Every row comes from one small tree of marks. The marks that hang from a mark follow it in brackets, in the order of their numbers. Every link used is in the known rows. Which tree was each row made from?
Known rows
Q_658[Q_168 Q_688]: [-0.09 -0.03  0.00 -0.14  0.05  0.03  0.03 -0.01 -0.15  0.03 -0.13  0.06
 -0.27  0.16 -0.01  0.03 -0.09  0.08]
Q_688[Q_595[Q_168[Q_337 Q_658] Q_217]]: [ 0.23 -0.25 -0.12 -0.10 -0.04  0.19  0.03  0.09 -0.18  0.08  0.15  0.42
 -0.29  0.09 -0.07  0.09 -0.13 -0.05]
Q_172[Q_658]: [-0.03  0.05 -0.05  0.01 -0.01 -0.09  0.04  0.02  0.01 -0.04 -0.18  0.03
 -0.04  0.02  0.00 -0.14  0.05 -0.01]
Q_172[Q_658[Q_168[Q_595] Q_463 Q_688]]: [-0.15  0.05  0.01 -0.28  0.05  0.05  0.25  0.06 -0.17 -0.07 -0.46  0.18
 -0.58  0.23 -0.01 -0.16 -0.03  0.16]
Q_595[Q_168[Q_337 Q_658[Q_463 Q_688]] Q_217]: [ 0.10 -0.20 -0.03 -0.31  0.03  0.23  0.19  0.17 -0.26  0.07 -0.01  0.42
 -0.47  0.21 -0.08 -0.01 -0.05 -0.03]
Q_595[Q_168[Q_337 Q_658] Q_217]: [ 0.13 -0.21 -0.07 -0.20 -0.05  0.19 -0.04  0.11 -0.17  0.02  0.17  0.35
 -0.13  0.12 -0.07  0.02 -0.04 -0.10]
Q_688[Q_595[Q_168[Q_337] Q_217]]: [ 0.22 -0.20 -0.09 -0.03 -0.04  0.12  0.13  0.14 -0.11  0.10  0.12  0.31
 -0.36  0.08 -0.02  0.09 -0.14 -0.08]
Q_172[Q_658[Q_168[Q_337 Q_595] Q_463]]: [-0.08  0.02 -0.03 -0.28 -0.01 -0.01  0.20  0.10 -0.14 -0.03 -0.39  0.28
 -0.50  0.25 -0.02 -0.11 -0.13  0.12]
Q_688[Q_595[Q_168[Q_337 Q_658[Q_172 Q_463]]]]: [ 0.13 -0.10 -0.17 -0.19  0.00  0.14  0.24  0.08 -0.18  0.19 -0.25  0.36
 -0.84  0.16 -0.09  0.07 -0.18  0.03]
Q_337[Q_168[Q_595[Q_217] Q_658[Q_172 Q_463]]]: [-0.14 -0.06  0.00 -0.37  0.08  0.23  0.27  0.09 -0.17  0.04 -0.32  0.06
 -0.24  0.08 -0.08 -0.10 -0.05  0.01]
Q_688[Q_595[Q_168[Q_337 Q_658[Q_463]] Q_217]]: [ 0.22 -0.23 -0.08 -0.16 -0.01  0.22  0.24  0.17 -0.18  0.13  0.09  0.37
 -0.55  0.09 -0.07  0.07 -0.13 -0.01]
Q_217[Q_595[Q_168[Q_658]]]: [ 0.04 -0.09  0.00 -0.06 -0.03  0.18 -0.26  0.03 -0.11 -0.18 -0.01  0.19
 -0.35  0.02 -0.03  0.03  0.07  0.01]
Q_658[Q_168 Q_463]: [-0.07  0.02  0.03 -0.17  0.04  0.05  0.19  0.08 -0.05  0.09 -0.08 -0.11
 -0.46  0.05  0.02  0.02 -0.07  0.06]
Q_168[Q_337 Q_658]: [ 0.06 -0.09 -0.07 -0.11 -0.03  0.03 -0.11 -0.02 -0.12  0.01 -0.02  0.33
  0.08  0.13 -0.08  0.03 -0.11  0.05]
Q_595[Q_168[Q_658[Q_172]] Q_217]: [ 0.07 -0.13 -0.10 -0.28  0.01  0.17  0.04  0.08 -0.11  0.06  0.03  0.05
 -0.39  0.04 -0.06 -0.04  0.03 -0.13]
Q_217[Q_595[Q_168[Q_337 Q_658[Q_172 Q_688]]]]: [ 0.01 -0.10 -0.11 -0.28  0.01  0.13 -0.17  0.05 -0.28 -0.09 -0.35  0.45
 -0.65  0.29 -0.10  0.00 -0.10  0.05]
Q_595[Q_168[Q_658] Q_217]: [ 0.10 -0.17 -0.02 -0.15 -0.02  0.22 -0.02  0.08 -0.10 -0.01  0.20  0.13
 -0.16  0.00 -0.04  0.00  0.07 -0.11]
Q_217[Q_595]: [ 0.00  0.00  0.06 -0.02  0.00  0.02 -0.17  0.03 -0.01 -0.17 -0.08 -0.01
 -0.14 -0.01  0.02  0.00  0.01  0.07]
Q_217[Q_595[Q_168[Q_658[Q_463]]]]: [ 0.03 -0.06  0.04 -0.14  0.00  0.22 -0.05  0.10 -0.10 -0.14 -0.09  0.14
 -0.60  0.02 -0.02  0.00  0.08  0.04]
Q_172[Q_658[Q_463 Q_688[Q_595[Q_168]]]]: [ 0.04 -0.01 -0.08  0.02  0.04  0.07  0.36  0.09 -0.12  0.06 -0.34  0.24
 -0.79  0.10  0.00 -0.08  0.00  0.03]

Write each row's tree
[ 0.08 -0.12 -0.04 -0.12 -0.06  0.16 -0.27  0.05 -0.17 -0.15 -0.06  0.41
 -0.34  0.14 -0.06  0.05 -0.04  0.03]
Q_217[Q_595[Q_168[Q_337 Q_658]]]
[-0.08 -0.02 -0.12 -0.31  0.05 -0.04  0.08  0.03 -0.22  0.14 -0.36  0.21
 -0.49  0.32 -0.05  0.01 -0.25  0.07]
Q_658[Q_168[Q_337] Q_172 Q_688]
[ 0.04 -0.14 -0.09 -0.46  0.02  0.13  0.03  0.04 -0.28 -0.01 -0.24  0.45
 -0.19  0.31 -0.13 -0.06 -0.16  0.08]
Q_168[Q_337 Q_595[Q_217] Q_658[Q_172 Q_688]]
[ 0.06 -0.17  0.02 -0.40  0.03  0.20  0.17  0.11 -0.27 -0.04 -0.12  0.47
 -0.20  0.27 -0.10 -0.06 -0.11  0.13]
Q_168[Q_337 Q_595[Q_217] Q_658[Q_463 Q_688]]
[ 0.08 -0.15  0.02 -0.21  0.01  0.25  0.17  0.15 -0.10  0.04  0.15  0.08
 -0.41  0.00 -0.03 -0.02  0.08 -0.09]
Q_595[Q_168[Q_658[Q_463]] Q_217]
[ 0.01  0.02 -0.05  0.00  0.07 -0.03  0.36  0.06 -0.09  0.06 -0.37  0.15
 -0.51  0.09 -0.01 -0.11 -0.05  0.12]
Q_172[Q_658[Q_463 Q_688[Q_595]]]
[ 0.01 -0.05 -0.12 -0.17  0.00  0.13 -0.02  0.00 -0.10  0.06 -0.12  0.12
 -0.45  0.07 -0.07 -0.01  0.02 -0.06]
Q_595[Q_168[Q_658[Q_172]]]
[ 0.14 -0.16 -0.14 -0.07  0.00  0.06  0.20  0.14 -0.20  0.05 -0.17  0.44
 -0.48  0.20 -0.03 -0.08 -0.10 -0.05]
Q_172[Q_658[Q_688[Q_595[Q_168[Q_337] Q_217]]]]
[ 0.06 -0.14  0.02 -0.25 -0.02  0.18 -0.05  0.02 -0.11 -0.12  0.09  0.19
  0.10  0.05 -0.07 -0.04  0.01  0.04]
Q_168[Q_595[Q_217] Q_658]
[-0.02 -0.03 -0.10 -0.34  0.07  0.04  0.19  0.05 -0.23  0.13 -0.37  0.33
 -0.49  0.28 -0.10 -0.03 -0.16  0.11]
Q_168[Q_337 Q_658[Q_172 Q_463 Q_688]]
[-0.09 -0.12  0.03 -0.19  0.02  0.25  0.00  0.01 -0.17 -0.09 -0.07  0.18
  0.25  0.03 -0.07 -0.06 -0.01  0.00]
Q_337[Q_168[Q_595[Q_217] Q_658]]
[ 0.00 -0.15  0.00 -0.38  0.02  0.12  0.05  0.08 -0.26 -0.04 -0.11  0.35
 -0.22  0.32 -0.05  0.00 -0.20  0.09]
Q_658[Q_168[Q_337 Q_595[Q_217]] Q_688]
[ 0.07 -0.14 -0.14 -0.32  0.06  0.01  0.23  0.10 -0.25  0.20 -0.23  0.20
 -0.60  0.27 -0.05  0.06 -0.33  0.07]
Q_658[Q_168[Q_337] Q_172 Q_688[Q_595[Q_217]]]
[ 0.00 -0.10 -0.07 -0.46  0.00  0.05  0.08  0.10 -0.18  0.05 -0.17  0.17
 -0.39  0.25 -0.05 -0.01 -0.23  0.03]
Q_658[Q_168[Q_337 Q_595[Q_217]] Q_172]
[-0.01 -0.13  0.04 -0.44  0.04  0.14  0.26  0.15 -0.26  0.01 -0.17  0.31
 -0.47  0.31 -0.04 -0.01 -0.19  0.12]
Q_658[Q_168[Q_337 Q_595[Q_217]] Q_463 Q_688]
[ 0.10 -0.18 -0.02 -0.30 -0.04  0.15 -0.07  0.05 -0.18 -0.09  0.05  0.41
  0.12  0.16 -0.09 -0.02 -0.10  0.06]
Q_168[Q_337 Q_595[Q_217] Q_658]
[-0.13  0.05 -0.01 -0.19  0.07 -0.03  0.27  0.08 -0.13  0.04 -0.38  0.04
 -0.57  0.16  0.01 -0.13 -0.04  0.09]
Q_172[Q_658[Q_168 Q_463 Q_688]]
[ 0.01 -0.11  0.04 -0.40  0.00  0.13  0.23  0.17 -0.17  0.01 -0.06  0.19
 -0.40  0.21 -0.02  0.00 -0.18  0.07]
Q_658[Q_168[Q_337 Q_595[Q_217]] Q_463]
[ 0.09 -0.15 -0.10 -0.38  0.02  0.17  0.22  0.19 -0.17  0.14 -0.08  0.23
 -0.64  0.16 -0.08 -0.03 -0.09 -0.09]
Q_595[Q_168[Q_337 Q_658[Q_172 Q_463]] Q_217]
[-0.04 -0.03  0.01 -0.29  0.00  0.09  0.16  0.08 -0.15  0.01 -0.20  0.27
 -0.46  0.23 -0.03  0.03 -0.18  0.13]
Q_658[Q_168[Q_337 Q_595] Q_463]
[-0.01 -0.06 -0.14 -0.28  0.04  0.01 -0.01 -0.02 -0.23  0.09 -0.31  0.38
 -0.24  0.28 -0.11 -0.02 -0.17  0.08]
Q_168[Q_337 Q_658[Q_172 Q_688]]
[ 0.00 -0.02 -0.02 -0.26  0.03  0.17  0.01  0.10 -0.12 -0.07 -0.27  0.06
 -0.84  0.06 -0.04 -0.02  0.03  0.02]
Q_217[Q_595[Q_168[Q_658[Q_172 Q_463]]]]
[-0.06  0.00 -0.07 -0.22 -0.05 -0.04 -0.01  0.02 -0.14 -0.08 -0.32  0.33
 -0.25  0.25 -0.03 -0.10 -0.14  0.10]
Q_172[Q_658[Q_168[Q_337 Q_595]]]
[ 0.03 -0.04 -0.10 -0.20  0.09  0.08  0.29  0.00 -0.18  0.15 -0.35  0.17
 -0.66  0.14 -0.09  0.02 -0.14  0.15]
Q_168[Q_658[Q_172 Q_463 Q_688[Q_595]]]
